In the rows, 128 means zero.
Known rows, with every way that one mark hangs from another
K_558{K_332{K_807 K_901} K_742{K_136}}: [120 117 119 159  42 173 100 113  90 174 133 106  73 185 106 132 139 187
 141 150 179]
K_565{K_807{K_332}}: [135 128 171 136 140 107 122 140 143 125 117 140 149 104 143 152 141 164
 127 119 160]
K_136{K_332}: [171 118 125 128 146 128 134 158 149 126 144 156 151 153 110 142 160 150
 128 131 136]
K_565{K_807{K_332{K_136{K_742}}}}: [100 151 213 118 124  95 138 115 158 139 106 148 172  91 147 116 144 154
 123 132 156]
K_742{K_136 K_807{K_332} K_901}: [194 140 131 127 156 119 125 133 167 101 106 106 166 179 202 150 109 150
 115  89 134]
K_807{K_332{K_558 K_901} K_565}: [132 119 194 151 150 119 112 127 135 151 121 144 101 120 136 131 111 151
 148 105 187]
K_558{K_742{K_136 K_807}}: [199 136 118 142 119 164 140  99 138 123 116 105 153 203 156 144 130 145
 122  96 139]
K_807{K_332{K_558{K_742}} K_565}: [135 125 199 169 156 129 135 105 153 108 135 135 129 147 144 132 112 144
 147  85 176]
K_565{K_807{K_332{K_558}}}: [120 126 190 142 155  85 124 137 151 122 119 134 127  99 124 145 149 158
 154 102 179]
K_565{K_807}: [152 126 167 136 138 117 139 146 126 127 125 149 156 108 107 149 173 169
 136 109 147]
K_558{K_332}: [143 100 143 152 134 124 125 163 120 133 132 119 160 169 119 152 152 180
 131 127 143]
K_742{K_136 K_558{K_332} K_807 K_901}: [216 126 120 125 144 154 135 147 113 119 128  89 189 242 169 146 140 173
  86 104 123]
K_742{K_807}: [197 118 138 115 154 125 123 140 148 136 118 121 162 161 143 150 132 156
 113  97 129]
K_742{K_136 K_558 K_807{K_332} K_901}: [224 149 128 109 155 140 113 126 152 113 116 103 180 203 217 148  98 152
  78  95 135]
K_742{K_136 K_558{K_332{K_807}}}: [171 122 120 143  97 162  96 147  85 185 129 108 143 200 131 146 141 180
  95 158 152]
K_742{K_558 K_807 K_901}: [231 133 144  93 162 134 121 141 148 106 139 121 180 186 167 141 126 167
  81  78 121]
K_742{K_136 K_807}: [208 131 118 134 144 142 133 130 133 145 102 111 169 185 157 153 137 145
 118 106 130]
K_558{K_332{K_136 K_901} K_742}: [ 98 127 164 146  73 168 115 123 113 145 137 126 119 168 116 114 161 182
 145 140 154]
K_558{K_742}: [160 126 148 145 117 141 129 115 143 109 142 134 143 155 128 142 134 163
 135  98 150]
K_136{K_742}: [156 121 165 126 130  96 139 121 152 135 126 136 166 136 125 137 121 159
 120 106 154]
K_742{K_807{K_565} K_901}: [208 121 176 126 186 133 152 145 147 100 128 140 181 162 149 136 142 157
 113  67 117]
K_565{K_807{K_332{K_901}}}: [123 126 167 126 109 118 108 131 131 147 118 144 108  95 135 144 133 171
 132 128 179]
K_742{K_136 K_558 K_807{K_565} K_901}: [249 145 151 128 174 171 151 129 117 122 122 128 201 210 178 135 133 148
  79  82 117]
K_565{K_807{K_332{K_558{K_742{K_901}}}}}: [115 137 197 143 140  93 140 115 170  58 145 130 115 118 131 129 148 169
 163  64 179]
K_332{K_558 K_807 K_901}: [127 118 159 123 100 109  79 135 128 180 133 138  57 106  83 128 139 173
 160 115 188]
K_807{K_332{K_136{K_742}} K_565}: [125 144 222 137 149 119 140 114 156 148 107 156 188 120 169 111 114 139
 112 126 145]
K_332{K_136 K_901}: [133 145 167 121 106 142 104 137 129 164 118 155 131 115 128 120 157 163
 141 131 144]
K_136{K_332{K_558} K_742{K_807 K_901}}: [173 118 159  94 170  74 163 131 191  90 147 125 145 173 106 113 145 143
 130  73 147]

Rows
[117  98 138 132  77 134  82 154 101 186 133 122  83 142  92 138 141 197
 133 152 170]	K_558{K_332{K_807 K_901}}
[149 101 131 130  90 160 121 115 118 137 136  93 109 204 121 134 129 182
 121 115 158]	K_558{K_332{K_901} K_742{K_807}}
[132 148 224 121 131 116 136 129 148 140 129 170 162 106 123  96 151 164
 123 106 134]	K_332{K_136{K_742{K_901}} K_807{K_565}}
[107 125 184 132 124  95 110 127 138 144 120 135  86  92 114 135 142 165
 158 110 197]	K_565{K_807{K_332{K_558 K_901}}}
[137 112 165 133 126 137 113 144 120 181 148 169  65 124  62 112 161 151
 149 134 177]	K_136{K_332{K_558 K_807{K_565} K_901}}
[ 91 150 189 135  99 131  97  98 158 135 128 132  87 125 144 108 127 153
 164 113 184]	K_807{K_332{K_136 K_558{K_742} K_901}}
[124 154 197 138 137 118 136 121 169  75 145 141 139 138 125 106 172 161
 173  67 143]	K_332{K_136 K_558{K_742{K_901}}}
[142 116 160 122 149  82 153 129 168 127 146 143 136 149  85 120 149 139
 142 111 167]	K_136{K_332{K_558} K_742}
[205 112 141 107 154 137 125 157 128 108 144  98 184 218 156 143 138 185
  81  97 122]	K_742{K_558{K_332} K_807 K_901}
[210 130 140  99 155 136  96 127 151 144 120 109 170 180 195 152  89 152
  68 114 142]	K_742{K_558 K_807{K_332}}
[ 98 130 186 141  99 117 116  97 142 121 134 129  71 110 113 128 134 166
 162 100 206]	K_565{K_807{K_332{K_558{K_742} K_901}}}
[186 139  96 110  78 179  89 133 100 201 142 148  92 175 112 128 142 157
  97 172 164]	K_742{K_136{K_332{K_807 K_901}} K_558}
[ 83 149 209 126 119 108 106 128 141 155 111 147 100  79 122 114 165 158
 165 125 181]	K_565{K_807{K_332{K_136 K_558 K_901}}}
[187 124 163  98 151  89 149 123 175  97 128 118 175 162 146 129 118 162
 108  68 135]	K_136{K_742{K_807 K_901}}
[ 86 127 162 135  47 167  88 123 106 175 138 128  81 149 100 108 159 191
 143 155 161]	K_558{K_332{K_136 K_807 K_901} K_742}
[164 115 147 119 116 132  94 165 114 135 155 120 142 176 124 138 143 201
  95 123 143]	K_742{K_558{K_332{K_807}} K_901}
[142 115 138 125 129 116 121 146 143 145 148 150  86 141  80 125 160 150
 157 121 175]	K_136{K_332{K_558 K_901}}
[138  97 171 161 131 144 118 161  97 169 132 136 139 151 101 139 151 181
 122 140 146]	K_558{K_332{K_807{K_565}}}
[185 138 112 137 145 133 152 157 149  95 140 150 160 177 131 138 169 148
 138 113 129]	K_742{K_136{K_332} K_901}
[160 120 153 121 113 135 117  96 145 131 134 109  83 167 113 125 126 157
 148  78 176]	K_332{K_558{K_742{K_807}} K_901}
[141 141 198 138 133 153 111 145 120 178 119 170 150 107 119 115 166 158
 130 135 128]	K_332{K_136 K_807{K_565}}
[191 129 147 117 138 133 140 117 167  72 143 116 152 180 149 135 131 166
 122  61 129]	K_558{K_742{K_807 K_901}}
[188 118 172 133 178 135 127 132 149 138 108 128 171 157 178 147 103 142
  99 102 137]	K_742{K_807{K_332 K_565}}
[212 120 112 131 135 167 126 140  99 161 118  86 186 242 162 152 136 164
  80 131 131]	K_742{K_136 K_558{K_332} K_807}
[ 96 147 184 125  70 141  84 104 135 169 137 142  57 113  90  98 156 167
 170 120 179]	K_332{K_136 K_558{K_742} K_807 K_901}
[122 124 195 160 126 140 120  96 139 129 136 137  86 139 135 123 104 152
 151  95 196]	K_807{K_332{K_558{K_742} K_901} K_565}
[148 131 174 144 141 106 138 121 166  64 155 130 124 151 116 128 147 167
 167  53 161]	K_332{K_558{K_742{K_901}}}
[181 126 109 121 132 138 132 129 137 160 123 121  97 190 107 128 156 132
 145 120 163]	K_742{K_136{K_332{K_558 K_901}} K_807}
[147 139 179 187 148 146 145  95 137 118 120 126 134 171 158 133 116 133
 151  94 177]	K_807{K_332{K_558{K_742{K_136}}} K_565}
[108 142 218 145 146 131 110 127 139 163 112 155 117 107 144 109 136 144
 154 119 170]	K_807{K_332{K_136 K_558 K_901} K_565}
[200 134 166  81 152 100 122 110 178 106 129 107 182 180 198 131  74 158
  61  85 147]	K_136{K_742{K_558 K_807{K_332} K_901}}
